What can hang from each mark
j_131: j_553 j_916
j_813: j_62
j_58: j_62 j_852 j_880
j_553: j_395 j_969
j_916: j_131 j_418 j_553
j_880: j_483 j_553 j_852
j_861: j_553
j_418: j_131 j_916
j_852: j_880

Every row comes from one small tree of marks. The marks that hang from a mark follow it in brackets, in the order of their numbers. Every link used is in the known rows. Which tree was each row made from?
Known rows
j_58[j_62 j_852 j_880[j_483 j_553[j_395]]]: [  2.3  34.3 -11.3 -30.7 -12.7  22.6   2.1   9.2  -0.4  36.6 -13.0  11.5
   8.1  24.0 -19.8  -5.2   2.2  28.4 -10.5   6.6  -2.5  10.2 -25.1   0.0
 -10.9]
j_880[j_483 j_553[j_395 j_969] j_852]: [-11.4  -1.1 -16.1 -30.1  39.8  -4.4 -12.5  -3.5 -29.2  10.1 -16.6   5.8
   2.0 -53.7   1.6 -10.1 -14.3  16.4  -4.3   4.8  25.5  -2.8 -16.6  11.1
 -27.7]
j_131[j_916[j_418 j_553[j_395]]]: [  0.2 -30.7  -4.9  30.9   9.1  -5.5  -2.7  26.0  10.0 -22.5  -2.1 -13.6
   6.3 -24.7 -12.4   6.5 -13.9   4.0  27.9   9.5  -7.8  -0.7  19.6 -10.2
  29.9]
j_861[j_553[j_395]]: [  5.5 -19.1  -1.1  13.7  -2.2 -25.4   9.8  15.6  26.8 -17.7  -9.1   3.9
  -2.4  -4.4  -2.5   0.6   2.8   5.5  11.0 -12.9  -4.8  -5.4  26.5  -7.9
   9.1]
j_58[j_62 j_880[j_553[j_969] j_852]]: [ -4.9  26.6  -4.4 -35.6 -15.7   8.5  -1.5 -19.1   0.0  25.0   6.3   5.2
   8.1 -21.6  12.1   0.0  -9.8 -33.6 -26.5  -7.1 -10.2   5.9 -31.0   0.7
 -21.7]
j_131[j_553[j_395]]: [ 10.5 -28.4   7.4  17.0  15.0   9.8   5.9   6.1  23.1 -24.8  -3.6   0.8
   2.2 -11.4  -5.5   2.5  -1.6  20.1   4.1  -7.3   1.1  -6.1  21.8  -0.4
  13.6]
j_916[j_553[j_395 j_969]]: [ -1.6  -6.6  -6.5  10.7   5.3 -14.4 -18.2  11.7  -0.2  -7.8   0.5  -7.5
   7.6 -71.3 -17.0   9.6  -2.3  13.1  23.7  -7.7   1.2 -12.5   7.9 -11.1
   3.9]
j_58[j_62 j_880[j_483 j_553[j_969] j_852]]: [-12.2  36.1  -9.7 -47.6   1.7  -1.0 -11.6 -14.6 -15.9  34.1  -2.2   7.7
  -0.2  -2.3  11.6  -6.9  -6.8 -27.1 -25.7   4.3   5.5   7.8 -41.2   8.1
 -30.9]
j_58[j_62 j_852 j_880[j_483]]: [  3.2  35.4  -6.1 -34.1  -2.0  -0.1  -2.1  14.2  -2.0  32.3  -3.1  10.4
   2.8  47.9 -17.4   0.7  16.2  -9.3 -10.3  13.1  -0.1  12.3 -28.3   2.5
  -5.5]
j_880[j_553 j_852]: [  8.4 -19.7  -0.7  -1.3  14.6  -5.6  -5.8  -5.4   1.8   6.3  -5.7   9.5
  -0.9 -30.0  18.2  -6.1  -6.9 -11.3 -15.6  -1.1  -1.4   3.1   2.6   7.6
  -6.2]
j_916[j_553]: [  9.9 -14.7   2.6  27.0  -0.6 -25.7 -22.8  14.6  11.9  -0.7   1.7  -1.6
  -4.2 -25.4  -1.3   6.3   8.7  -6.6  14.1  -1.0  -8.2  -4.9  14.3  -6.3
  15.3]
j_58[j_62 j_852 j_880[j_483 j_553]]: [  2.9  39.4  -3.4 -28.1 -11.7  15.1  -2.0  -0.8   2.5  36.5  -6.4  10.3
   0.0  45.2  -6.6  -4.3   8.2   0.1 -16.7  11.0  -4.3  13.8 -27.4   0.9
 -11.8]
j_852[j_880]: [ 15.2 -21.0  14.0  16.9 -22.8 -17.2  15.9   2.6   3.7  -8.1  15.6  13.1
  -0.5  21.3   2.8  -0.2  17.5   2.8  -8.5  -6.5  -9.2  -2.8  17.2  11.9
  13.3]
j_916[j_131 j_418 j_553[j_395 j_969]]: [-19.7  -3.3 -27.5  31.2  17.7  31.5  -4.9  30.3  -2.3 -24.1  -6.6 -23.7
   8.2 -39.5  -2.0   8.8  -5.6  -2.6  48.6   8.7  -9.4 -13.2  -4.8 -28.1
   7.3]
j_852[j_880[j_483 j_553]]: [  8.2  -6.2  11.4  10.1 -13.5 -11.0   5.6  -7.8  -7.4   5.1   4.1  15.8
 -11.4  39.8  12.8 -11.7  12.9  18.9 -13.7   2.9   2.8   0.4   7.0  17.4
  -1.9]
j_813[j_62]: [  5.6   8.5  14.2  27.1   4.1 -19.8 -10.2  -4.5  27.4 -15.2  11.8  -0.4
  -2.2 -25.8 -11.2   6.7   5.2 -17.0   8.8   1.1 -12.4   2.3   7.9   6.5
  20.4]
j_58[j_62 j_852 j_880[j_553[j_395 j_969]]]: [ -1.1  37.1  -6.5 -31.6 -24.7  34.8  11.9  -7.3   6.6  20.2   1.0   2.0
  19.0 -16.6 -20.4   5.3  -5.5  10.1  -9.1  -6.2 -11.4   5.1 -23.2 -11.2
 -13.5]
j_880[j_483]: [  2.9 -11.2   4.9  -2.9  32.4 -36.4 -12.0  15.8  -5.6  -1.8  -7.6   6.5
 -12.1  15.8   0.0  -1.2  18.3  -8.9   3.4  12.4  15.1   1.1   0.9  15.4
   6.1]
j_880[j_483 j_553 j_852]: [  0.5  -8.6  -6.8 -14.0  34.6 -15.7 -17.0  -0.9 -15.9  17.1 -15.0  12.4
  -9.8  -8.2  17.7 -13.5  -2.8  -3.2 -14.2  11.8  16.3   4.9  -9.2  16.0
 -16.2]
j_418[j_131[j_553] j_916]: [ 15.5 -26.6  26.3  19.5  -6.9 -13.3  13.6 -20.0   5.3  -7.1   7.1 -11.6
 -16.9  55.1  34.0  -0.8   8.5 -20.4 -16.6 -15.1  -0.7   0.3  28.2  -2.7
  25.3]
j_916[j_131 j_553]: [ -3.4 -10.7  -7.8  43.0   4.2   6.3 -26.4  13.2  10.7  -4.8  -3.3 -11.6
 -12.6  11.3  14.4   6.1   6.5 -13.6  26.5   6.1 -16.4  -4.3   8.3 -10.3
  11.0]
j_58[j_62 j_852[j_880[j_483 j_553[j_969]]]]: [ -7.4  37.8  -3.3 -16.3 -20.0  34.5   6.2  -7.7  -9.1   8.7   4.2   3.2
  11.1  34.0 -20.2  -3.6  -0.5   4.3 -13.1  11.5   8.4  12.7 -15.5  -3.1
 -18.8]
j_861[j_553[j_969]]: [ -4.7  -0.1   6.7   2.7   6.9 -29.8   5.5 -10.2  20.0 -25.6   4.1  -5.3
  -8.9  -3.8   9.3   5.5   4.8 -39.0   8.3 -10.1   1.8  -4.9  13.5 -11.4
  -5.1]
j_418[j_131[j_553]]: [ 12.7 -23.7  12.9  16.1 -10.1  -2.8  22.3   2.6  13.0 -17.5   8.9   0.2
 -11.7  66.1  16.1   1.3   5.8 -17.6 -12.0 -12.1  -6.4  -4.5  15.9   5.1
  15.6]

Which tree is each row?
[ -3.1  10.6 -11.2 -43.2  19.7 -14.0  -4.2 -13.0 -27.2  32.1  -6.8  14.8
  -3.6 -32.7  14.1 -10.4  -3.1  13.2 -13.7  -3.9  10.1  -7.1 -28.6  15.0
 -27.9] -> j_58[j_880[j_483 j_553[j_395 j_969] j_852]]
[ 10.0  29.6   1.7 -16.9 -29.1  22.6   8.9  -5.4  17.7  26.6   2.2   8.0
   8.6  24.7  -6.4   2.5   5.0  -6.6 -17.4  -0.1 -20.6  12.3 -17.1  -6.8
  -3.3] -> j_58[j_62 j_852 j_880[j_553]]
[ -8.9   1.9  -1.6 -13.1  27.9  -9.1  -6.3  -2.8 -14.3  -4.8 -13.0   0.2
  -3.4 -33.3  -4.4  -3.3  -1.8  20.4   5.8   3.5  20.5  -5.1  -5.0   8.3
 -12.9] -> j_880[j_483 j_553[j_395 j_969]]
[  4.9 -37.4  15.9  21.4  18.9  11.2   4.0  -9.9  23.5 -34.9   1.0  -8.4
  -3.7  12.2  -4.9   4.2 -18.0   9.3   2.2  -0.7   2.5   2.2  29.7   6.5
  19.0] -> j_131[j_553[j_395] j_916]
[ -1.7  29.1   1.8  -5.4 -35.4  42.6  15.0 -11.5   5.2   0.1  11.9   0.6
  18.7  16.0 -19.1   2.4  -3.4  -2.0 -14.0   1.2  -5.7  11.1  -6.1  -9.7
 -10.6] -> j_58[j_62 j_852[j_880[j_553[j_969]]]]
[ -2.6   1.0   3.3  -4.8  -8.4  -0.4   9.8 -10.1 -19.2  -1.3   2.7  10.0
  -1.1  -2.2  -0.8  -8.6   2.9  35.9  -4.6  -3.2  11.5  -6.9   1.3  13.2
 -12.7] -> j_852[j_880[j_483 j_553[j_395 j_969]]]
[-10.1  -7.2  -1.0  28.6  13.8   3.9 -28.2 -12.2  -8.7  -2.4  -5.8 -28.1
  -6.2 -42.3  16.5   7.2  -0.6  -0.1  28.4  -3.8  -0.2  -6.2  14.5 -20.9
  10.7] -> j_418[j_916[j_131 j_553[j_395 j_969]]]
[  8.9  16.7   0.0 -23.6  -5.0  12.8  16.4 -16.2  -1.1  16.8   3.0   7.9
   7.4 -26.2  -5.6   2.1   3.6  21.0  -2.9  -9.8  -8.0  -5.4 -14.0  -3.5
 -12.8] -> j_58[j_852 j_880[j_553[j_395 j_969]]]
[  7.8  14.3  -0.3   0.9 -33.2  26.0  15.3  12.5   8.9   2.9  10.1   7.0
  18.4  37.7 -27.1   3.6   7.5  -0.8 -11.2   4.6  -8.8  13.0   1.3  -4.8
   4.8] -> j_58[j_62 j_852[j_880]]
[-10.3 -24.4   6.0  12.3  32.3  26.8  19.0  -6.6  13.2 -53.2   5.5 -20.7
   7.3 -14.4  -7.0   7.7 -23.6  -9.7  16.7   5.6   8.2  -2.7  14.3  -9.4
  13.4] -> j_131[j_553[j_395 j_969] j_916[j_418]]
[-19.0   3.0 -18.9  35.0  19.1  22.8  -9.1  18.8   1.3 -24.5   0.4 -25.1
  -0.6 -17.6  12.7   9.2   0.6 -33.8  42.7  13.6 -11.3  -9.2  -7.5 -27.0
   6.2] -> j_916[j_131 j_418 j_553[j_969]]
[ -3.3 -18.3   2.0   9.9 -17.1 -17.4   4.9   2.8 -10.1 -10.7  10.0 -13.5
  -5.8  18.0  -3.7   7.9 -14.0  -6.2   7.5 -10.5  -4.3  -5.5  14.2   2.7
  14.9] -> j_418[j_131[j_916[j_553[j_395 j_969]]]]
[ -5.6  -5.8  -1.9   0.6   5.2 -21.2  10.3   1.0  15.7 -25.2  -3.1  -3.8
   0.5 -27.5  -4.9   4.7  -1.8  -6.5  14.1 -15.1   3.2  -8.9  16.9 -11.9
  -4.0] -> j_861[j_553[j_395 j_969]]
[  4.4  -8.6   8.5   7.3 -25.9   8.7  20.0 -15.2  -3.4 -10.4  10.9   7.7
   6.7 -20.8  -0.1  -1.8  -0.6  29.7  -5.8 -14.5  -4.6  -8.5  11.8   5.4
  -3.3] -> j_852[j_880[j_553[j_395 j_969]]]
[  2.2 -12.0  -0.7  -0.2  20.5 -12.1  -7.3  10.8  -4.0   2.9 -18.9   7.9
  -6.2  -9.3  -2.1  -7.4   3.2  32.3   2.7   5.3  12.5  -1.5   5.4  12.3
   0.6] -> j_880[j_483 j_553[j_395]]
[  0.6  20.8   1.1 -26.6  -5.7 -22.7  -6.7  13.1   1.9  24.4  -1.0   9.5
  -4.9  39.1  -2.2   0.5  17.1 -20.5 -12.9   6.5  -2.5   7.7 -22.4  11.4
   0.9] -> j_58[j_62 j_880[j_483]]
[  3.7 -12.7   5.9  10.9 -17.6 -26.6  -4.2  -5.0 -19.6   8.5   3.8 -18.4
  -4.1 -19.8  12.5   4.9   1.5   1.0   7.1 -20.2   1.3  -9.0  18.4 -13.6
  18.3] -> j_418[j_131 j_916[j_553[j_395 j_969]]]
[ -4.3 -16.1 -16.6  40.2   1.6  15.5 -21.6  24.7   7.5  -4.3 -10.6 -10.6
  -3.9 -10.8   0.8   5.4  -0.2  18.6  33.0   1.1 -14.3  -8.4  11.4 -11.0
  12.5] -> j_916[j_131 j_553[j_395]]
[  0.7 -25.7   2.9  33.1  10.7 -12.9  -6.6  15.8  12.9 -22.4   4.5 -14.9
  -1.5  -5.4  -0.2   7.2  -7.8 -24.7  22.7  14.1  -8.8   3.1  16.7  -9.5
  28.9] -> j_131[j_916[j_418 j_553]]
[  5.2  -4.3  16.1  10.3 -24.3   2.1  15.7 -24.2  -0.5 -11.0  17.5   6.0
  -0.4  -1.2  12.2  -1.4   4.9   0.1 -11.6 -10.1  -6.1  -4.7   8.6   6.4
  -4.7] -> j_852[j_880[j_553[j_969]]]
[ -1.8  23.9  -9.2 -36.3  -5.0  -3.8 -11.1  -1.6  -6.6  41.4  -7.5  14.9
  -2.9  17.7  13.9 -10.5  -2.5 -15.3 -28.3   5.9  -1.7  11.1 -32.4  11.8
 -18.5] -> j_58[j_62 j_880[j_483 j_553 j_852]]
[ -1.6   5.5  11.1  -2.5  -7.4  -8.2   5.7 -19.7 -16.7  -1.7   8.9   8.6
  -9.0  19.3  11.2  -8.1   8.6   5.9 -10.2   1.4   9.9  -3.2  -1.5  13.6
 -13.7] -> j_852[j_880[j_483 j_553[j_969]]]
[ -1.6 -17.8  -4.6   6.6   3.8  16.4  40.3  20.5   2.5 -34.5   5.3  -9.7
   7.7  15.0   1.9   3.7  -3.3  -9.1   9.6  -7.2  -1.0 -11.8   3.8 -11.3
  14.3] -> j_916[j_418[j_131[j_553[j_395 j_969]]]]
[  4.5 -19.0  18.0   4.6  -1.5  -1.6  18.0 -23.1  -6.3 -13.4   5.7 -17.4
  -6.5  13.5  20.2   2.1  -1.7  -3.3  -7.8 -21.9   8.3  -6.9  21.8  -7.5
  14.9] -> j_418[j_131[j_553[j_395 j_969]] j_916]
[  7.6 -11.4   3.8   7.2 -15.8  -2.9   9.5   3.0 -10.1   5.2  -2.7  16.9
  -3.5  18.0   1.1 -12.2   7.1  47.5  -7.9  -1.6   4.0  -3.3  10.3  16.7
  -0.5] -> j_852[j_880[j_483 j_553[j_395]]]
[  1.0  21.7  -9.3  -7.3 -27.6  38.9   9.8  12.7  -3.3  14.7  -6.6  10.5
  15.8  33.5 -29.8  -7.3  -2.0  40.5 -10.5   9.2   3.6  12.5  -4.8  -0.2
  -6.9] -> j_58[j_62 j_852[j_880[j_483 j_553[j_395]]]]
[ -6.6 -17.3   3.8  13.5   9.6 -14.2 -19.1  -4.6   0.7 -18.1   4.9 -15.9
   0.2 -41.5 -14.4  10.8 -17.2  -0.8  19.9  -0.7   2.1  -3.0  16.4  -2.4
  10.8] -> j_131[j_916[j_553[j_395 j_969]]]
[ -6.0 -12.0  11.1  17.3  10.9 -22.1 -22.4 -14.5   3.5 -18.6  11.4 -17.1
  -7.5 -19.9  -1.4  11.3 -10.9 -29.7  14.2   3.5   0.3   0.7  13.6  -1.8
   9.7] -> j_131[j_916[j_553[j_969]]]
[ -1.8  19.1 -11.7 -41.9   4.5 -17.5 -11.4  12.9 -11.2  37.3  -4.2  14.8
  -0.2  20.0   3.5  -5.6   5.9 -24.4 -22.0   7.8   2.3   9.3 -33.0  13.8
 -12.8] -> j_58[j_62 j_880[j_483 j_852]]
[-10.5   5.5  -7.8 -27.0  42.3 -12.3 -17.1 -15.2 -25.9   9.5  -9.2   4.8
  -7.3 -30.8  15.2  -9.3  -7.5 -16.3 -10.6   9.6  24.2   0.8 -19.5  11.7
 -29.2] -> j_880[j_483 j_553[j_969] j_852]
[  1.3  26.8  -2.3  -4.6 -25.7  31.8   6.6   3.9  -1.0  14.5  -1.1   9.5
   8.7  53.6 -18.2  -6.7   3.2  14.6 -15.8  13.3   2.1  15.8  -7.4   0.3
  -8.1] -> j_58[j_62 j_852[j_880[j_483 j_553]]]
